Known rows, with every step that occurs
kubi/sedutam: [  0.2,  21.0,  -0.9, -11.3, -14.2,  -4.8,  -2.8,  24.4, -16.5,  -6.9,
  -6.7, -15.7,  -1.1,   0.7, -14.8,   8.2,   9.8,  -8.0,  21.8, -38.8,
 -10.2, -10.8,   9.6,  16.3,   3.5]
naliv/gakem/kubi: [ -7.1,  16.4,   4.2,  -2.7,  12.2, -14.5, -13.9,   0.3,  25.0,   7.7,
  -4.5,  15.6,  32.5,   3.6,   1.8, -18.4,  39.2, -19.2,  -9.5,  23.4,
 -11.2,   8.7,  -8.2,  18.9,  -1.6]
difot/kubi/sedutam/naliv: [-40.8,  -1.8,  -9.7,  -4.6,  -1.0,  14.6, -16.6,  14.6, -19.0,  -8.1,
  22.3,  13.2, -32.4, -26.1,  36.0,  33.9,  -1.0, -11.5,  16.0, -27.2,
  21.8, -12.4,  -4.3,  -4.0,  -7.5]
mumi/gakem: [  8.2,   6.4,   5.7,  15.1, -21.2,  -9.7,  -4.5,  16.8,   0.7, -14.7,
 -16.5, -12.8,  38.2,  16.3, -38.7,   1.6,  -8.8,  11.2,  11.3,  16.7,
 -19.3,   3.6,  -8.7,  15.2,   7.4]
lemi/mumi/gakem/zapam: [ 35.3, -32.8,  -7.1,   2.2,  -8.1, -11.4,  10.9, -10.9, -12.6, -11.1,
 -11.8,  -3.8,  36.1,   1.9, -38.1, -20.2, -12.3,  19.3, -23.4,  17.9,
 -22.9,   3.9, -10.6,  18.4,   1.9]
gakem/mumi: [ -9.2,  -9.0, -27.6, -27.5,   5.3, -14.2,   5.6,   2.8,  -7.6, -13.7,
  -3.8, -17.2,   7.7,   1.7,  -9.7,   1.5,  14.3,  20.5, -13.8, -13.6,
 -18.5,  -6.4, -11.3,   7.2,  20.1]
zapam/gakem/mumi: [-12.9,  17.1, -27.9, -36.6,  -8.7,   8.7,  13.3,  -8.6, -10.5,  -0.7,
  14.5, -25.5, -11.2,  -9.4,  21.4, -25.3,  13.5,  28.1, -11.7,  -1.4,
 -30.9,   6.0,  -4.9,   8.2,  28.5]
naliv/gakem: [  9.2,  28.1,  -3.7,  -0.9,   4.5,   5.5,  -4.4,   1.2,  -4.7,   4.9,
 -11.2,   3.5,  29.4,   8.1, -21.3, -14.7,  20.8,   3.6,   2.8,   1.8,
   1.6,  17.4,   1.9,   5.7,  10.0]
gakem/bepiv: [  4.8,  -9.5, -23.3, -20.5,  -7.7,  -7.1,   7.4,   0.6,  -1.6, -18.8,
   8.4, -16.4,   7.1,   2.1, -21.4,   8.7,  14.1,  19.0,  -7.2,   2.9,
 -19.3,  -2.5, -34.6,  16.1,  15.2]
kubi/mumi/gakem/zapam: [ 28.6, -42.9,   1.1,   2.1,   0.2, -12.8,   6.0, -12.1,  -2.4, -18.3,
 -17.0,  -4.0,  -3.0,  -3.4, -24.0, -11.4, -16.4,  -1.1,   1.1,  -3.3,
 -30.3,  -0.6, -14.6, -14.4, -13.0]
munoraz/difot/kubi/mumi/gakem: [ -1.2,  14.2,   9.4,  -8.7,  23.7,  14.9, -11.1,   5.2,  -0.6, -12.5,
  -1.9,  10.5, -44.7,  -1.4,  22.2,  36.0, -15.7,  -4.7,  -3.3,  29.5,
   9.2,   0.7,   2.0,   9.8,  -3.3]
lemi/rufubi/revonug: [ 25.1,  25.2, -44.4,   4.7,   3.8, -11.7,   2.8,  19.3,   5.4,  10.8,
   0.2,   0.3,  16.8,  19.4, -40.8, -15.9,  -2.8,   7.2, -14.7, -43.0,
  -5.0,  19.6,  -0.6,  46.5,  18.4]
gakem/mumi/kubi/sedutam: [ -7.3, -20.5,   6.3, -10.6,  -0.5, -15.3,  10.6,  18.9,  15.3,  -8.2,
  -8.8, -19.1,  -6.1,  12.4,   7.2,  26.7, -16.7,   3.1,  -2.2,  -7.7,
   0.7, -17.2,   3.4,  -2.3,   1.3]
kubi/sedutam/naliv/gakem: [-19.9,  17.3,   4.3,   6.0,  -2.2,  16.0,  -3.0,  -8.1,  -5.6,  14.8,
   4.9,   7.1, -17.7, -28.5,   0.0,  -5.9,  -2.5,  -7.0,  17.6, -28.8,
  30.9,  -0.1,  15.2, -29.0,  -3.9]
lemi/mumi/kubi/sedutam/naliv/gakem/zapam: [  9.7, -34.8,  14.4,  16.8,   5.8,  13.7,  14.0, -28.3,   7.4,  24.0,
  -1.9,  15.5,  -1.7, -17.9,   6.1,  -5.3, -30.8,   6.8, -16.7,  11.9,
  40.1,   3.3,  12.6, -23.5, -16.8]
munoraz/kubi/mumi/gakem/zapam: [ 22.4,  -2.9,  12.1,   2.4,  -6.6,  -4.6,  23.3, -10.6,  17.6, -21.6,
 -12.1,   7.7, -23.3,  -1.6,  -9.9,   7.7,  -6.8,  -1.5,  -9.6,  21.5,
  -2.7,   1.8, -21.9, -12.8, -10.3]
lemi/mumi: [ 25.1,  15.3, -17.1,  -6.4,   3.3,  -4.7,   8.3,   4.1, -32.0,   3.9,
  -5.0, -12.7,  33.6,  17.2, -39.3,  -2.0,   9.1,  27.4, -11.6,  -3.5,
  -8.6,   5.7,   3.9,  31.9,  20.8]
naliv/gakem/zapam: [ 13.5,  -5.0, -12.0,  -4.9,   1.8,   0.1,  -1.5, -16.8,   2.3,  -4.1,
  -9.8,   6.7,  26.0,  -9.6,  -9.1, -30.1,  25.6,  -1.1,  -9.8,   4.9,
 -14.0,  14.2, -12.0,   3.8,   0.1]
kubi/gakem: [ 18.7,  18.1, -13.6,  -3.0,  -7.9,  -5.9,  -4.1,  -9.4, -37.0,   5.9,
 -17.7, -23.2,   6.2,  15.7,  -8.5,  -5.2,  21.1,   6.6,   9.5,  -5.1,
 -16.5,  12.1,  18.7,   3.4,   6.7]
kubi/gakem/mumi: [  8.5, -12.4, -30.5, -24.7,  10.5, -14.3,   5.2, -19.0, -29.1,   1.5,
 -12.2, -27.2, -13.8,   2.4,   6.7,  -9.0,  17.5,  14.9, -14.8, -13.2,
 -17.6,   2.0,  15.7, -16.2,   9.7]
rufubi/lemi/mumi: [ 29.7,  26.6, -11.4,  12.4,   1.2,   9.2,  21.9,  17.5, -32.2,  12.4,
  16.7,  -4.0,  38.6,  33.5, -26.7, -35.8,  -9.7,  13.6, -19.7, -26.7,
  -1.5,  -6.3,  15.7,  16.4,  21.0]
sedutam/naliv/gakem: [-19.0,  13.1,  -6.1,  15.1,  -1.4,  18.2,  -4.8, -20.3,  -3.1,  12.4,
   3.0,  13.1,  13.0, -14.7, -12.4,  -6.5,   5.9,  13.0,   6.3,   4.7,
  24.0,  11.9,  -3.9, -19.1,   8.5]
rufubi/revonug: [ 20.9,  32.5, -21.2,   5.6,   9.6,  -4.7,  -4.8,  32.3,  -0.5, -11.5,
  -2.8, -11.7,  14.5,  12.8, -12.2,  -8.2,   6.7,   6.1,  -4.1, -33.6,
 -10.9,  17.1,  -4.9,  20.9,  17.1]
difot/kubi/sedutam/naliv/gakem: [-34.0,   9.4,  -1.4,  -4.3,  16.2,  27.6, -18.9,   4.1,  -9.1,   5.8,
  19.4,  26.9, -34.9, -32.2,  39.3,  11.4,   3.5, -20.1,   8.5, -21.5,
  38.9,   3.2,  11.9, -24.7, -14.1]
sedutam/kubi/mumi/gakem/zapam: [ 13.8, -55.7,   7.0,  20.7, -12.1,  10.8,  -3.8, -32.0,   5.7, -21.4,
   9.0,  21.2, -19.2,   2.3, -10.4,  -0.2, -13.4,   1.1,   9.4,  -5.6,
  -0.3,   0.7,  -9.1, -26.0, -20.2]

Rows
[ 18.0,   3.5,   9.5,  21.9, -13.1,  -5.5,  -2.4,  -4.4, -12.9,   9.2,
 -27.8, -22.1,  22.2,  38.8,   0.1,  14.7,  -2.2,   9.4,   9.2,  36.2,
  -3.4,  12.1,  17.4,   3.8,   3.7] | mumi/kubi/gakem
[ -1.2, -10.4,  14.1,  -6.8,  14.9,  -4.1,  10.2,   9.2,  25.2,   7.8,
 -12.6,  -5.6,  -6.2,   7.2,  11.8,   4.6, -12.3,  -5.2,  -7.9,   3.0,
  17.3,  -2.4,  18.6, -24.6,  -3.6] | naliv/gakem/mumi/kubi/sedutam
[-45.1,  21.5,   6.4,  -9.2, -24.8,   9.8,  -7.4,  -8.7,  11.1,  13.7,
  31.8,  -2.4, -33.7, -36.8,  55.5, -15.3,  11.0, -10.5,  17.5,  -4.0,
  -8.1, -11.2,  -2.5,   6.9,   0.0] | zapam/gakem/kubi/sedutam/naliv
[-14.9,  29.9,  -3.8, -18.1, -18.6,  -1.2,  -6.9,   0.8,  10.9,   6.0,
  15.7,  -6.0,  12.7,  -0.6,  30.9, -26.4,  32.8,  -1.5,   1.0,  29.8,
 -37.2,   6.8, -14.2,  42.4,  12.9] | zapam/gakem/kubi
[-27.2, -24.3,  -7.6,  -9.0,  12.0,  22.3, -16.3, -13.6,  -2.4,  -2.1,
  20.1,  33.0, -37.9, -50.9,  51.8,  -1.1,   6.2, -23.2,  -5.7, -19.2,
  24.6,  -0.3,  -4.9, -29.4, -24.7] | difot/kubi/sedutam/naliv/gakem/zapam
[ 29.8, -38.4,  -3.5, -13.4,   5.0,  -7.3,  14.0,  -6.7,   2.5, -18.4,
  -1.8, -11.9, -26.2,   3.8, -33.1,   1.2, -26.2,   8.8,   0.8,  -0.3,
 -17.5,  -2.0, -24.2, -25.8,  -4.1] | kubi/mumi/gakem/bepiv
[-13.6, -30.9,  20.7,  25.8,  -9.5,  11.8,   0.0, -21.6,  25.5,   8.6,
  -4.9,  15.4,  -5.8, -24.0,  21.5,   1.8, -22.7,  -9.0,   3.7,  13.9,
  29.6,   0.1,  -3.2, -31.3, -20.8] | mumi/kubi/sedutam/naliv/gakem/zapam
[ -7.0,  -3.6,  25.6,   0.7, -13.1, -27.4, -13.9,  29.5,  27.3, -13.5,
  -6.2,  -0.5,  11.9,  -1.9,  -5.8,   0.1,   2.0, -31.1,  12.4,   5.0,
 -23.2, -17.4,  -1.2,  16.9, -15.6] | mumi/gakem/kubi/sedutam
[-13.4, -13.0, -18.6,  -4.2,   4.4,  15.0,   6.2, -31.7,   8.2,   5.8,
  20.1,   4.8, -10.4, -25.4,  -5.9,  -6.5,  -0.6,  19.2, -12.1,   8.1,
  21.0,   8.4, -29.6, -29.9,   8.0] | sedutam/naliv/gakem/bepiv
[-19.6,   2.8,  27.0,  31.9,  -7.3,  18.5,  -2.3,  -3.7,  18.5,  18.7,
  -5.5,   7.9,  -1.6,  -4.2,   8.0,  15.5, -25.6,  -2.8,  17.3,  13.0,
  42.1,   1.8,  12.7, -27.3,  -8.6] | mumi/kubi/sedutam/naliv/gakem
[  5.2,  -1.3,  23.5,  23.7,   7.5,  19.3,   9.4, -12.4,  -0.6,  31.5,
  -2.9,  10.7,   1.7,   0.9,  -6.6,   6.4, -36.5,   9.6,  -3.2,  10.8,
  53.1,   5.6,  26.0, -23.3,  -5.3] | lemi/mumi/kubi/sedutam/naliv/gakem
[ 22.8, -30.1,   0.5,  19.9, -15.4, -11.9,   0.0, -21.0,  -6.8,   0.6,
 -27.8, -18.3,  18.3,  20.0,  12.1,   3.6,   2.1,   6.3,  -2.4,  36.6,
 -16.5,   9.7,   0.7,   2.3,  -9.2] | mumi/kubi/gakem/zapam
[-41.8,  -4.0,   6.1,  -0.6,  -8.5, -12.9, -12.2,   3.2,  14.5,   0.2,
  14.1,   7.3, -14.4, -27.2,  20.4,  14.6,  12.2, -19.0,  14.4, -21.3,
   2.7, -22.9,  -9.7,   5.2,  -8.9] | gakem/kubi/sedutam/naliv
[ 30.6,   1.3,   1.0,   5.6,  -7.1,  -5.5,   7.2,   7.1, -18.7,  -2.0,
 -11.8,  -9.8,  41.3,  20.8, -53.3,  -9.4, -17.2,  24.7, -10.3,  16.1,
 -10.1,   6.8,   4.5,  20.1,  10.7] | lemi/mumi/gakem
[ -8.4,  -7.5,  24.2,  32.0,  -1.8,  -0.7,  13.0,  12.2,   8.8,  17.4,
  32.2,  16.2,   2.3,  -5.6,   5.1, -32.1, -42.8, -18.8, -15.5, -16.3,
  16.0, -29.1,  19.1, -18.1, -13.2] | rufubi/lemi/mumi/gakem/kubi/sedutam/naliv
[-13.8,   8.6,   7.1, -14.3,  -5.1, -25.2, -13.1,  23.4,  13.0,  -7.2,
   2.3,  -3.7,   1.0,  -2.0,   7.8,   6.2,  27.4, -27.3,   9.4, -19.6,
 -21.0, -19.5,  -0.9,  31.5,  -7.0] | gakem/kubi/sedutam
[-28.2, -26.0,   0.5,  18.1,   9.0,   7.8,   7.6, -25.7,  27.8,  12.3,
  -2.8,   8.4,   6.8,  -3.3,  13.6,  13.6, -22.5,  24.1, -19.0,  36.6,
  35.8,   5.1,  -7.3, -39.3,   7.0] | sedutam/naliv/gakem/mumi/kubi
[-35.6, -16.2,  25.3,  17.5, -19.6, -14.6, -14.0,   7.5,  27.4,  -5.4,
   6.8,   8.5,  -5.3, -24.6,   7.3,   9.2, -12.7, -20.0,  12.1,   3.6,
  -1.2, -21.5,  -9.6,  -8.5, -14.4] | mumi/gakem/kubi/sedutam/naliv
[  3.9,  -4.3, -15.2, -19.1,  29.6,   5.0,  -9.5,  13.5, -26.9, -12.4,
   5.8,   9.9, -24.2,   5.1,  17.6,  24.8,   9.7,  -7.9,   6.0, -13.4,
  -4.9,   2.4,  -3.5,   3.6,  -4.3] | difot/kubi/mumi
[ -7.5,  19.9,  17.6, -13.8,  11.7, -14.1, -13.6,  11.6,  22.8,   9.1,
  -1.3,  12.3,   1.5,  -7.8,  11.6, -16.9,  30.4, -37.3,   5.9, -11.7,
  -4.8,  -2.8,  10.7,   7.9, -13.8] | naliv/gakem/kubi/sedutam
[ -7.0, -22.0,  -5.2,  -0.6,   0.5, -15.7,   8.5,   9.1,  16.2, -10.3,
 -12.4, -17.2,  25.1,  23.8,  -3.0,  25.2,  -7.5,  23.9, -14.1,  28.5,
  -6.0,  -7.2, -13.1,   6.4,  14.3] | gakem/mumi/kubi
[-14.7,  33.8,   8.7, -25.9, -18.6,  -1.3,  -4.5,  12.8,   9.3,   5.2,
  19.4, -10.4, -18.1, -12.2,  41.1, -21.8,  25.9, -20.3,  14.5,  -5.0,
 -32.0,  -6.1,   3.9,  31.9,   2.1] | zapam/gakem/kubi/sedutam
[ 24.8,  -9.4,   9.3,   7.6,   0.8,  -7.0,   4.8,   4.6,  -8.6, -10.9,
 -18.9,  -8.4,  -0.1,  15.0, -38.3,   2.0, -23.0,   5.5,  12.9,  -5.4,
 -14.2,   3.3,   1.3, -11.9,  -2.0] | kubi/mumi/gakem
[ -4.5,  61.9,  12.3,  -7.7, -17.2,   1.1,  13.1,  24.3,   3.6, -12.1,
  -0.6,  -5.0, -17.4,   6.0,  -0.1,  27.2,  21.7,  -8.9,  12.8, -15.1,
  15.6,  -8.2,   1.1,  19.1,   5.8] | munoraz/kubi/sedutam
[ 12.0, -17.9,   2.5,  -4.6,  18.8,   2.7, -10.6,  16.9, -12.6, -17.8,
  -4.0,  12.1, -19.1,   8.8,   3.9,  16.8, -16.4,  -8.8,   2.8,   8.6,
  -8.0,   4.0,  -2.5,  -9.6, -11.7] | difot/kubi/mumi/gakem
[  1.5,  -9.3,  -4.0,   8.0,  -0.7,  20.0,  -4.2, -19.2, -15.6,  -7.0,
  17.2,  15.5, -25.6,  17.0,  -8.6,  21.4,   7.4,   5.2,  21.5, -30.3,
  13.8,   0.8,   5.3, -14.1,  -3.9] | sedutam/kubi/mumi
[ 12.3,   0.9,   8.0, -11.2,  36.2, -12.5,  -7.0,  -9.2,  13.3,  12.6,
  -4.5,  16.0,  -7.4,   1.5,   3.3, -16.6,  20.5, -24.0,  -2.9,   2.6,
  -6.7,   7.4,   1.8,  -7.5, -11.0] | naliv/gakem/kubi/mumi
[-26.0,  43.4, -11.7, -16.5,   7.0,  16.3, -17.3,  10.3,  -5.5, -14.2,
   8.2,   6.3, -13.5,  -1.3,  34.0,  41.3,  26.6,   1.5,  -9.4,  28.3,
   5.2,   0.5,  -7.8,  48.9,  16.5] | munoraz/difot/kubi
[ 44.8,  11.3,   8.8,  37.6,   1.3,   8.8,  24.4,   2.5, -31.3,  33.3,
  -3.1, -12.1,  32.1,  57.9,  -3.6, -26.3, -33.2,   9.9, -17.8,  17.4,
  11.0,   6.2,  43.6,  -6.8,   5.7] | rufubi/lemi/mumi/kubi/gakem
